Known rows, with every step that occurs
batu, nolo: [-0.075  1.058  2.131 -1.619 -0.242  0.950 -1.692 -1.806 -2.289 -2.485
  2.053  1.976 -0.228 -1.096  1.779  2.392 -2.894  0.984]
nolo, batu, pokub, kimog: [-1.378 -0.925  2.127 -0.332  0.108 -0.554  3.569 -0.943 -0.540 -0.496
  2.890  1.352  0.501 -0.781  0.341  0.851 -2.258  1.249]
vedu, batu, pokub, kimog, nolo: [-1.417  0.743  2.171  2.459 -1.389 -0.712 -1.189  0.924  0.513  0.570
  1.436  2.373 -0.182  1.196  1.536 -0.090 -3.262  2.424]
lufa, batu, pokub: [-0.319  0.650  2.245 -1.224  1.947 -0.806  0.814 -3.486 -0.566  0.031
  4.394  4.062 -1.556 -0.278  0.100 -1.870 -7.529  1.118]
lufa, vedu: [-0.287 -0.916  3.232 -1.390  1.043  1.331  2.164 -0.551 -3.487 -2.611
  0.600  0.538 -2.828  2.545 -0.063  1.106 -1.783  1.518]
pokub, kimog: [-1.458 -0.686  1.790 -1.010 -0.253 -0.239  4.041 -1.346 -2.391 -1.700
  1.307  2.297 -0.411 -0.404  0.068  2.674 -1.803  2.099]
nolo, kimog, pokub: [ 2.490 -0.503  2.635  0.222  2.554  1.070  3.356 -2.908  0.502  0.472
 -2.040  3.860  0.750  0.497  0.526 -4.184 -3.886 -0.030]
vedu, batu, nolo, pokub: [ 0.100  0.526  2.796  0.211 -0.378  0.854  3.154  0.342 -1.407 -4.823
  0.614  1.533 -0.694  1.566  0.770  2.508 -4.352  1.389]
lufa, vedu, batu, pokub, kimog, nolo: [-1.917 -0.091  3.255  3.202 -0.676  0.138 -2.500  1.880 -1.367 -0.169
  0.612  0.730 -1.836  2.262  1.173 -0.866 -2.844  3.013]
kimog, nolo, batu, pokub: [ 0.227 -0.332  2.170  0.412 -0.252  0.259 -1.767 -1.017  0.944  0.438
  0.816  1.425  0.219  0.661  1.719 -0.057 -1.816  0.459]
vedu, batu, kimog, nolo: [ 0.277  0.978  2.195  2.152 -1.218 -0.195  1.393  0.304  0.985  1.901
  0.538  1.657 -0.883  4.953  2.602 -2.454 -1.937  3.276]
lufa, vedu, batu, nolo: [-0.806 -0.023  3.288  1.005 -0.636  1.545  0.226  1.456 -2.852 -3.354
  1.021 -0.305 -3.026  2.646  1.909  0.849 -2.309  2.492]
pokub, kimog, nolo, batu: [-1.937 -2.457  1.261  1.420 -1.832 -0.153  2.145 -0.797 -0.745 -0.671
 -1.856  1.160  0.029 -0.140  1.741  2.557  0.984  2.558]
nolo, batu, kimog, pokub: [ 1.738 -0.083  2.571  0.964  1.478 -0.076  4.359 -2.962  1.287  1.768
  2.354  2.222  0.091 -0.805  1.003 -5.210 -1.825  1.211]
pokub, kimog, nolo, batu, vedu: [-1.173 -2.630  0.964  0.210 -1.551  0.897  0.418 -2.190 -1.035 -1.088
 -0.613  1.361 -1.333 -3.514  0.350  2.856  2.394  1.501]
vedu, batu, pokub: [ 0.404  1.324  2.747 -0.158  0.171 -0.219  3.224  0.572  0.623 -0.837
  3.855  2.190 -1.349  2.882  0.477 -0.866 -4.626  0.924]
lufa, vedu, batu, nolo, kimog, pokub: [ 1.366 -0.497  3.772  3.287  1.552  2.213  0.040  0.035 -0.705 -0.960
 -2.244  1.331 -1.185  1.583  2.302 -5.115 -3.989  1.469]
batu, kimog, nolo, pokub: [ 0.857  0.919  2.806  0.289  0.815  0.423 -0.065 -1.803 -0.835 -0.184
 -0.777  2.477  0.659  2.319  0.789 -0.760 -3.731  1.819]

Rows
[-1.517 -0.044  2.509  1.164 -1.037  0.188  3.669  0.577 -2.211 -4.598
  0.383  1.588  0.049  0.151  0.616  3.306 -4.018  2.553]
vedu, batu, nolo, pokub, kimog
[-2.158 -0.877  3.633  1.905 -0.253  1.073  2.582  1.562 -4.034 -5.327
 -0.423 -0.008 -1.645  1.092  0.350  2.667 -3.572  3.133]
lufa, vedu, batu, nolo, pokub, kimog
[ 0.075 -1.113  1.388 -2.380  1.323  0.502  2.507 -4.843 -1.769 -1.479
  3.252  3.751 -3.721 -2.573 -1.102  0.143 -3.703  1.035]
lufa, batu, vedu
[ 2.188  0.600  2.624  0.674  1.922  1.629 -1.824 -3.189 -0.171 -0.084
 -1.318  3.592  1.494 -2.253  2.119 -3.591 -4.544  0.069]
batu, nolo, kimog, pokub
[-1.306  0.185  2.456 -0.706  0.036  0.524  0.501 -1.580 -3.549 -4.375
  0.561  2.201  1.093 -2.808  0.175  4.102 -4.110  1.567]
batu, nolo, pokub, kimog
[ 0.378 -0.327  2.446 -1.320  0.657  0.106  3.114 -1.107  0.277 -0.797
  3.058  1.246 -0.431  0.581  0.624 -0.120 -2.565  0.069]
nolo, batu, pokub
[ 2.109  1.793  2.862  0.162  2.114 -0.020  1.173 -3.396  0.295  1.958
  3.115  3.699  0.106 -1.234  0.638 -5.438 -3.647  1.100]
batu, kimog, pokub
[-1.762 -0.112  3.569  1.503  0.250  0.007  2.568  1.814 -2.060 -1.249
  2.872  0.632 -2.380  2.288  0.026 -0.796 -3.756  2.600]
lufa, vedu, batu, pokub, kimog
[-1.192  0.915  2.112  0.636 -0.307 -0.422 -4.415 -1.303 -0.847  0.730
  1.479  3.124  0.764 -1.477  1.083  0.750 -3.365  1.467]
batu, pokub, kimog, nolo
[-1.619 -0.653  1.525  0.653 -1.218 -0.126 -0.905 -1.266 -1.723 -0.478
 -0.935  2.632  0.146 -0.742  1.200  2.495 -0.952  2.411]
pokub, kimog, nolo
[ 0.565 -2.036  1.338 -0.723 -0.938  1.563 -0.207 -2.368 -0.224 -1.193
 -0.444  1.042 -2.002 -1.611  0.518  2.082  1.985  0.330]
kimog, nolo, batu, vedu
[ 0.343 -0.702  2.147 -0.774  0.259 -0.044  6.183 -1.525 -0.036  0.788
  2.039  0.586 -0.426  2.710  1.410 -1.520 -0.997  2.080]
nolo, batu, kimog
[ 1.866  1.562  2.859  2.054  1.021 -0.387  4.344 -1.139  1.571  1.851
  3.205  3.161 -0.869  1.489  1.014 -6.049 -3.619  2.041]
vedu, batu, kimog, pokub
[-1.096 -0.892  2.469 -1.155  0.688  0.013  5.549 -1.433 -2.838 -3.911
 -0.212  2.459  0.225 -0.379 -1.369  3.510 -3.435  1.580]
nolo, pokub, kimog
[-0.294 -1.902  1.573  0.503 -1.186  0.581  1.530 -1.030  0.088 -0.812
 -1.642  0.851 -0.585  1.748  1.834  1.846  0.659  1.388]
kimog, nolo, batu
[ 1.908  0.388  2.646  2.618  0.804  1.279  1.219 -0.914  1.151 -0.218
 -1.429  3.071  0.526  0.366  2.560 -4.396 -4.516  0.939]
vedu, batu, nolo, kimog, pokub
[-2.052  0.034  1.616  1.395  0.386 -1.317 -3.557 -3.187 -0.619  1.437
  1.941  4.359 -0.291 -1.660  1.052 -1.102 -6.218  2.724]
lufa, batu, pokub, kimog, nolo
[ 0.500 -0.332  2.470 -0.404  0.315  0.839  0.041 -1.410 -1.461 -3.038
 -2.317  2.537 -0.015  1.373 -0.007  2.676 -2.926  0.785]
kimog, nolo, pokub
